Each row was made from one walk, in order. Every step used is in the known rows, and no mark comes twice. Write each row's walk.
Known rows
gami runi zefub gana vitubar beri veza: [-0.29 -0.23  0.14 -0.09  0.09 -0.01 -0.07 -0.16  0.06  0.23  0.11  0.20
 -0.11  0.22  0.02 -0.44 -0.02 -0.10  0.23  0.25 -0.20  0.01  0.11  0.41
  0.30]
zeso beri veza gali vitubar runi gami: [ 0.06 -0.10  0.50 -0.12 -0.28  0.01  0.09 -0.10 -0.08 -0.12  0.24  0.25
 -0.23  0.01  0.02 -0.25 -0.18  0.01  0.15  0.14 -0.02 -0.30  0.15  0.22
  0.05]
gami runi zefub gana: [-0.25 -0.24  0.11 -0.08  0.20  0.03 -0.01 -0.11  0.14  0.33  0.24  0.02
 -0.09  0.00  0.04 -0.21  0.18 -0.28  0.14  0.09 -0.16 -0.02  0.20  0.15
  0.19]
zeso beri veza gali: [ 0.00 -0.26  0.39  0.05 -0.15 -0.03  0.17  0.04  0.02 -0.12  0.12  0.00
 -0.16  0.05  0.02 -0.16  0.06 -0.16 -0.02  0.08 -0.15 -0.20  0.41  0.15
  0.04]
zeso beri: [-0.13 -0.20  0.20  0.06 -0.07  0.05  0.15 -0.03  0.03  0.04  0.04 -0.02
 -0.01 -0.16 -0.10 -0.09  0.08 -0.13 -0.06 -0.07 -0.18 -0.09  0.23  0.01
  0.03]
zefub gana vitubar runi zeso beri: [-0.40 -0.25  0.30 -0.24 -0.09  0.26 -0.08 -0.23  0.04  0.14  0.09  0.15
 -0.10 -0.06 -0.30 -0.17 -0.06  0.03  0.01 -0.03 -0.16 -0.09  0.24  0.23
  0.10]
zefub gana vitubar beri: [-0.39 -0.22  0.03 -0.04  0.07  0.08 -0.19 -0.07  0.06  0.21 -0.13  0.25
 -0.11 -0.04 -0.02 -0.25 -0.12 -0.10  0.01  0.10 -0.03  0.07  0.04  0.24
  0.05]
zefub gana: [-0.25 -0.29  0.08 -0.01  0.16  0.06 -0.03  0.00  0.12  0.32  0.05  0.10
 -0.09 -0.11  0.02 -0.09  0.08 -0.29 -0.02  0.00  0.03  0.01  0.27  0.05
  0.09]
veza gali vitubar runi zefub: [-0.29 -0.01  0.38 -0.26 -0.12  0.03 -0.12 -0.03 -0.10 -0.06  0.30  0.23
 -0.21 -0.02  0.15 -0.22 -0.01 -0.20  0.25  0.23 -0.18 -0.07 -0.28  0.19
 -0.16]
gami runi vitubar: [ 0.11  0.02  0.14  0.11 -0.02 -0.02  0.08 -0.02  0.04  0.31 -0.01 -0.08
 -0.19  0.04  0.12 -0.21  0.06 -0.23  0.15 -0.01 -0.27 -0.09  0.28 -0.07
  0.20]
runi zefub gana vitubar beri veza gali: [-0.39 -0.30  0.31 -0.09  0.11 -0.05 -0.20 -0.09  0.04  0.04  0.17  0.27
 -0.19  0.24  0.09 -0.38 -0.07 -0.18  0.13  0.33 -0.07  0.04  0.05  0.47
  0.10]
gali vitubar runi zefub gana: [-0.45 -0.12  0.24 -0.26  0.08  0.14 -0.13 -0.12 -0.04  0.23  0.29  0.29
 -0.13 -0.10  0.00 -0.21  0.08 -0.24  0.21  0.10 -0.08 -0.01 -0.11  0.17
  0.02]
runi zefub gana vitubar beri veza: [-0.43 -0.31  0.19 -0.04  0.16 -0.02 -0.13 -0.13  0.02  0.18  0.15  0.29
 -0.04  0.18 -0.02 -0.38 -0.04 -0.16  0.16  0.24 -0.08  0.11  0.05  0.40
  0.26]
zeso runi: [-0.15 -0.20  0.25  0.06 -0.11  0.13  0.12  0.05 -0.02  0.10 -0.10 -0.01
 -0.09 -0.09  0.01 -0.18  0.05 -0.19 -0.12 -0.09 -0.14 -0.07  0.16 -0.07
 -0.03]
beri veza: [-0.06 -0.25  0.19  0.07 -0.01 -0.08  0.16  0.08  0.02  0.16  0.09  0.08
 -0.03  0.07  0.07 -0.17  0.01 -0.22  0.08  0.09 -0.04 -0.05  0.24  0.05
  0.24]
runi zeso beri veza gali vitubar: [ 0.05 -0.24  0.54 -0.13 -0.18  0.06  0.09 -0.16 -0.07 -0.11  0.51  0.14
 -0.12  0.08 -0.11 -0.16  0.00 -0.15  0.21  0.10 -0.19 -0.35  0.24  0.17
  0.18]
zefub gana vitubar: [-0.29 -0.35  0.07 -0.01  0.16  0.03 -0.20  0.00  0.09  0.30 -0.06  0.12
 -0.13 -0.14 -0.01 -0.16 -0.05 -0.20  0.00  0.00  0.07  0.07  0.12  0.07
  0.09]
beri veza gali vitubar gana: [-0.13 -0.24  0.31 -0.08  0.00 -0.14 -0.10  0.04  0.06 -0.06  0.22  0.34
 -0.23  0.15  0.05 -0.30 -0.03 -0.23  0.30  0.03 -0.07 -0.13 -0.01  0.15
  0.12]
runi zefub gana vitubar: [-0.41 -0.38  0.15 -0.05  0.28 -0.01 -0.24 -0.09  0.06  0.28  0.16  0.13
 -0.06 -0.07 -0.04 -0.21  0.01 -0.25  0.09  0.10 -0.01  0.14 -0.04  0.17
  0.14]
gana vitubar runi zeso: [-0.29 -0.12  0.25 -0.23 -0.14  0.09 -0.07 -0.08 -0.03  0.12  0.07  0.19
 -0.05  0.04 -0.10 -0.17 -0.22  0.02  0.14  0.11 -0.16  0.00 -0.09  0.14
  0.13]
runi vitubar: [-0.03 -0.06  0.19  0.15  0.06 -0.04  0.02  0.01 -0.01  0.26  0.03  0.01
 -0.12 -0.01  0.08 -0.15  0.04 -0.28  0.08  0.00 -0.15  0.00  0.21 -0.08
  0.16]
kudez runi zeso beri: [-0.27 -0.21  0.44 -0.14 -0.11  0.19  0.22 -0.15  0.04 -0.02  0.13  0.15
  0.03 -0.17 -0.31 -0.09  0.05 -0.11 -0.03 -0.06 -0.24 -0.12  0.14  0.06
  0.09]
runi vitubar beri: [-0.13  0.07  0.14  0.13 -0.04  0.00  0.03 -0.06 -0.03  0.18 -0.04  0.14
 -0.10  0.08  0.07 -0.22 -0.03 -0.19  0.09  0.08 -0.24  0.01  0.14  0.08
  0.11]

Write each row's walk
[-0.15  0.00  0.22 -0.12 -0.16  0.03 -0.09 -0.02 -0.06 -0.06  0.15  0.27
 -0.20 -0.02  0.15 -0.22 -0.11 -0.17  0.16  0.21 -0.14 -0.14 -0.15  0.17
 -0.15]
veza gali vitubar beri
[-0.30 -0.10  0.14 -0.11 -0.13  0.04 -0.07  0.06 -0.03  0.11 -0.18  0.14
 -0.13 -0.07  0.03 -0.22 -0.17 -0.02  0.04  0.08 -0.10  0.06 -0.11  0.08
 -0.04]
gana vitubar runi
[ 0.00 -0.14  0.26 -0.09 -0.14  0.11  0.21 -0.21  0.06  0.10  0.26 -0.08
  0.01  0.00 -0.20 -0.12  0.06 -0.05  0.10 -0.03 -0.36 -0.27  0.33  0.08
  0.24]
gami runi zeso beri
[-0.50 -0.17  0.19 -0.18  0.11  0.12 -0.05 -0.07  0.06  0.24  0.17  0.18
 -0.10 -0.02  0.01 -0.17  0.11 -0.22  0.07  0.10 -0.10  0.09  0.07  0.22
  0.04]
vitubar runi zefub gana
[-0.05 -0.06  0.33  0.18 -0.07  0.13  0.08 -0.01 -0.05  0.18 -0.11 -0.04
 -0.20  0.00  0.04 -0.22  0.09 -0.26 -0.05 -0.13 -0.22 -0.06  0.29 -0.12
  0.05]
zeso runi vitubar
[-0.29 -0.23  0.13 -0.11  0.07  0.04 -0.18 -0.10  0.07  0.32 -0.07  0.26
 -0.16 -0.09 -0.02 -0.21 -0.28  0.00  0.02  0.06  0.18  0.04  0.03  0.17
  0.13]
zefub gana vitubar runi gami
[-0.13 -0.13  0.14 -0.03  0.07 -0.05  0.09 -0.06  0.06  0.19  0.22 -0.03
 -0.02  0.02  0.07 -0.21  0.10 -0.21  0.19  0.12 -0.27 -0.04  0.01  0.09
  0.17]
gami runi zefub
[-0.11 -0.08  0.19 -0.04 -0.13 -0.01  0.08 -0.04 -0.10  0.07  0.15  0.32
 -0.05  0.08  0.06 -0.29 -0.08 -0.16  0.23  0.18 -0.13 -0.13  0.00  0.16
  0.17]
gali vitubar beri veza
[-0.19 -0.04  0.38 -0.27 -0.27  0.23  0.10 -0.22 -0.11  0.00  0.31  0.19
 -0.04 -0.10 -0.23 -0.13 -0.03 -0.01  0.18 -0.01 -0.28 -0.24  0.04  0.10
  0.07]
gali vitubar runi zeso beri
[ 0.00  0.02  0.34  0.11 -0.12 -0.07  0.05  0.01 -0.03  0.00  0.05  0.16
 -0.25  0.29  0.20 -0.30 -0.04 -0.21  0.13  0.23 -0.20 -0.09  0.31  0.23
  0.11]
runi vitubar beri veza gali
[-0.32 -0.31  0.38 -0.21 -0.11  0.20  0.02 -0.20  0.02  0.11  0.14  0.19
 -0.11  0.10 -0.27 -0.24 -0.06  0.03  0.05  0.03 -0.13 -0.13  0.40  0.29
  0.26]
zefub gana vitubar runi zeso beri veza
[ 0.04 -0.07  0.41 -0.15 -0.19 -0.07  0.01 -0.03 -0.08  0.02  0.24  0.32
 -0.26  0.09  0.18 -0.25 -0.26 -0.07  0.22  0.23  0.08 -0.23  0.00  0.19
  0.11]
beri veza gali vitubar runi gami
[-0.52 -0.29  0.30 -0.12  0.24  0.11  0.00 -0.05  0.11  0.21  0.11  0.25
 -0.07 -0.18 -0.07 -0.18  0.16 -0.34  0.02  0.05 -0.04  0.12  0.00  0.15
  0.04]
kudez runi zefub gana
[-0.41 -0.20  0.11 -0.15  0.00  0.12 -0.16  0.00  0.04  0.25 -0.17  0.19
 -0.19 -0.10 -0.01 -0.21 -0.10 -0.08 -0.01  0.03  0.01  0.07  0.08  0.14
 -0.01]
zefub gana vitubar runi
[-0.25 -0.08  0.34 -0.19 -0.23  0.21  0.18 -0.17 -0.01  0.00  0.19  0.09
  0.00 -0.02 -0.22 -0.09 -0.01  0.03  0.03  0.00 -0.30 -0.16  0.20  0.15
  0.09]
vitubar runi zeso beri
[ 0.03 -0.20  0.34 -0.05 -0.09 -0.08  0.00  0.07 -0.06  0.00  0.25  0.18
 -0.21  0.05  0.18 -0.21 -0.04 -0.27  0.20  0.17 -0.02 -0.19  0.09  0.09
  0.06]
beri veza gali vitubar
[ 0.00 -0.13  0.16 -0.11 -0.05  0.04  0.12 -0.13  0.09  0.23  0.26 -0.01
 -0.02  0.07 -0.03 -0.13 -0.03 -0.14  0.18  0.06 -0.27 -0.17  0.19  0.04
  0.28]
gami runi zeso
[-0.31 -0.29  0.11 -0.02  0.05  0.02 -0.09 -0.04  0.04  0.21 -0.08  0.29
 -0.11  0.11  0.00 -0.32 -0.11 -0.11  0.06  0.16  0.00  0.04  0.21  0.30
  0.20]
zefub gana vitubar beri veza
[-0.08 -0.23  0.68 -0.23 -0.22  0.14  0.15 -0.13 -0.05 -0.20  0.34  0.29
 -0.16 -0.04 -0.17 -0.22  0.01 -0.16  0.16  0.09 -0.18 -0.31  0.13  0.17
  0.07]
kudez runi zeso beri veza gali vitubar
[-0.43 -0.38  0.29 -0.02  0.15  0.16 -0.17 -0.11  0.01  0.20  0.02  0.07
 -0.14 -0.07 -0.08 -0.30  0.07 -0.22 -0.04 -0.03 -0.08  0.08  0.03  0.12
  0.03]
zeso runi zefub gana vitubar
[-0.07 -0.07  0.48 -0.17 -0.34  0.10  0.11 -0.01 -0.11 -0.18  0.14  0.18
 -0.26  0.01  0.03 -0.25  0.00 -0.07  0.12  0.11 -0.18 -0.26  0.19  0.20
 -0.09]
zeso beri veza gali vitubar runi
[-0.14 -0.26  0.64 -0.15 -0.19  0.12  0.24 -0.09  0.04 -0.20  0.22  0.17
 -0.12  0.03 -0.17 -0.17  0.03 -0.13  0.01  0.09 -0.21 -0.21  0.31  0.21
  0.09]
kudez runi zeso beri veza gali
[-0.12 -0.14  0.54 -0.19 -0.31  0.13  0.20 -0.11 -0.01 -0.17  0.26  0.11
 -0.15  0.20 -0.10 -0.17 -0.03 -0.02  0.07  0.14 -0.26 -0.26  0.38  0.29
  0.10]
vitubar runi zeso beri veza gali
